Each row comes from the steps of one path. Every step used is in the known rows, and no mark comes twice. Write the path behind each row, first mark first.
Known rows:
muvi, nepu, kasu, mumu, dizok, lufegol: [ 10   4 -15  26 -17   6 -10  25 -19   2 -20  19  15 -20  26   6  -4  -1]
mumu, kasu, lufegol, muvi, nepu, dizok: [ 18  20  24 -22   3  15 -45 -51  39   7   1  -9 -27  10 -24  -1 -22 -26]
nepu, kasu: [  5  -7 -24  16  11  13  12 -11  -2 -10   6 -10  10   5  22  13  15  -5]
nepu, kasu, mumu, dizok, lufegol: [  0 -13  -4  22  -6  -3  25  38 -15  12 -23  19  11 -11  34   5   2  19]
nepu, dizok, mumu: [  9  -2  -5 -25   2  -8  -5 -27  36   7  29 -21 -40  32 -12  23  39 -18]
muvi, mumu, kasu: [-10 -22 -18 -13  -3  30  24   6  -2 -11  29 -12   2  -6 -45 -20  18   8]
kasu, lufegol, dizok: [-11   7   2   5  14 -11   0 -17 -22   6   3  -8   2  -6  30  20 -23 -38]
kasu, lufegol, muvi, mumu: [ -2   3  17  11  -8  -1   3  -8 -35   7  16 -31  20   8  -4 -16 -12  16]
kasu, lufegol, muvi: [ -2   8  26   5  14  -9  -6 -22  -9   7  -8 -13   3  14  15   1 -30  -5]
nepu, dizok, lufegol: [ 13 -17   3 -37 -13   0 -27 -15  24  26  17 -16 -15  31  -5 -14  47   0]
dizok, mumu: [ -7  -4 -18  -6  10 -11  12 -16   7 -12  16  -8 -20  13 -13  32  16 -23]
dizok, lufegol, muvi, mumu: [  4 -19   0 -10 -41  -5  -5   6 -34  15  35 -39  29  13 -29 -33  31  31]
muvi, mumu, kasu, lufegol, dizok: [-17  -7 -11   4   1   6  20  -4 -27  -6  25 -12   0 -26 -18  12 -15 -22]
lufegol, muvi, nepu, kasu: [ 20  21 -18  19 -15  17 -27 -34  -5 -11  11 -25  25   1   5   1  -1 -14]
nepu, dizok, mumu, kasu, lufegol, muvi: [  4   3  21 -19  16 -19  -1 -44  43   4   9 -12 -54  20 -29  42 -11 -21]
kasu, mumu, dizok, lufegol, muvi, nepu: [  6  14  22   1 -32  -2 -23  18 -15  23 -18   9  19  -5   0 -28 -20  13]
kasu, lufegol: [ -9  -1   7   4  29  -3   0 -16  -5   0 -14   1  -5   8  21  13 -20 -19]
lufegol, kasu, mumu: [  2  18 -10   4   9  -2  11  15  36 -10 -18  31 -12  -8   1 -20 -12  23]
kasu, mumu: [ -2   5 -10  11   5  10  30   6  14  19  -1   7  -9   4  12 -18 -20  12]

Which path is each row?
[ 10  18 -20  34  16   8 -26 -30 -14 -22 -12  -4   6 -12  29  34 -20 -40]	muvi, nepu, kasu, lufegol
[-11   1  16   1  11  11  26  32   1  17 -20  22   3   0  22 -23 -17  19]	kasu, mumu, dizok
[-17  -1  -1  -3  25  -2  12 -19  -1  -3  -1   8 -14 -20   1  27 -32 -45]	mumu, kasu, lufegol, dizok
[ -6  15  14  -5  16  -2   6  40  23 -11 -36  47   1 -13   9 -23 -10  29]	lufegol, kasu, mumu, dizok
[  3   2 -14   0  -8 -18   3  24  26  -5 -20  32 -10 -10  -7 -13   2  25]	dizok, lufegol, kasu, mumu
[  6   8   7  31  15  -6   3 -25 -15  -3 -10 -16  12   6  32  23 -25  -7]	nepu, kasu, lufegol, muvi
[-13 -10   4  -4  38   8  11 -17  15 -11 -17  17 -22  -6  -8  19 -29 -23]	mumu, kasu, lufegol
[ -3 -12  -2 -12 -16  23  19  -2  -5   1  31 -24  13   0 -52 -31   6  22]	lufegol, muvi, mumu, kasu
[-16  -6 -27 -13   6 -12  25 -20   9 -15  30  -3 -30 -15 -32  45   4 -48]	lufegol, dizok, mumu, kasu
[-13 -15  12 -13  -5  20   4  33 -33  -1  13 -12  30   2  -4 -31  31  20]	muvi, mumu, dizok
[-13 -15  -4   3  16  15  20  -1 -11 -13   9  -5  -6 -11 -27   3 -12  -3]	muvi, mumu, kasu, lufegol
[ -4  -5  32  -3 -19 -12  10  30 -13  33 -19  10  15   6   8 -29 -15  34]	kasu, mumu, dizok, lufegol, muvi
[ 10  20 -12  33  -1  22  -1  17  -9  -3 -18  18  14 -20  32   0 -17  -4]	muvi, nepu, kasu, mumu, dizok
[ 23  17 -23  36 -37  -1  -8  -9  -9  14   1 -11  14  -9   6  -2 -17   7]	dizok, lufegol, muvi, nepu, kasu, mumu
[ 22  15  -5 -28 -11  25 -50 -36  31  10  19 -18 -14  22  -4 -18  29 -23]	muvi, nepu, dizok
[-10 -14  15  -4  -5  -5  16  41  -9  24 -21  24   5  -1  14 -17  -4  20]	kasu, mumu, dizok, lufegol
[ -8 -17   8 -25 -18  -9 -23  49 -22 -25  -6  13  30 -10 -23 -26  52  33]	muvi, mumu, dizok, lufegol, kasu
[ -7  10 -28  37  14 -33  19 -25 -28 -19  12 -14 -15 -16  33  85 -13 -53]	nepu, kasu, lufegol, dizok, mumu
[ 16  -4   1 -42 -11 -13 -47  -4  47  -5   0   9 -17  18 -15 -15  56  11]	nepu, dizok, lufegol, kasu
[ -1   1   0  28  11  13  34  29  -6   6 -20  18  10 -10  41   0 -13  18]	nepu, kasu, mumu, dizok
[  1  -9 -11 -24  -3 -16 -28   8  18 -24 -12  20   3  -1 -16  -7  31   6]	dizok, lufegol, kasu
[  6   4  -1  37  -8   1  11  -9 -40  -4  16 -37  27  -2  14   8  -8  17]	nepu, kasu, lufegol, muvi, mumu
[ 20   9  -2 -22 -17 -14 -18  12  53  13  -7  22 -31  10  -6 -23  25  29]	nepu, dizok, lufegol, kasu, mumu
[ -8 -12  16 -33   5 -16 -31  34   4 -23 -33  35  16  -3  -5 -10  34  13]	mumu, dizok, lufegol, kasu
[ -9  -6  30 -13 -17  12   0  23 -39   9  17 -24  41  10 -11 -43  19  34]	lufegol, muvi, mumu, dizok
[-12  -1  11   2  23 -22  17 -32  13 -16  -4   0 -35   2 -30  50 -35 -25]	dizok, mumu, kasu, lufegol, muvi
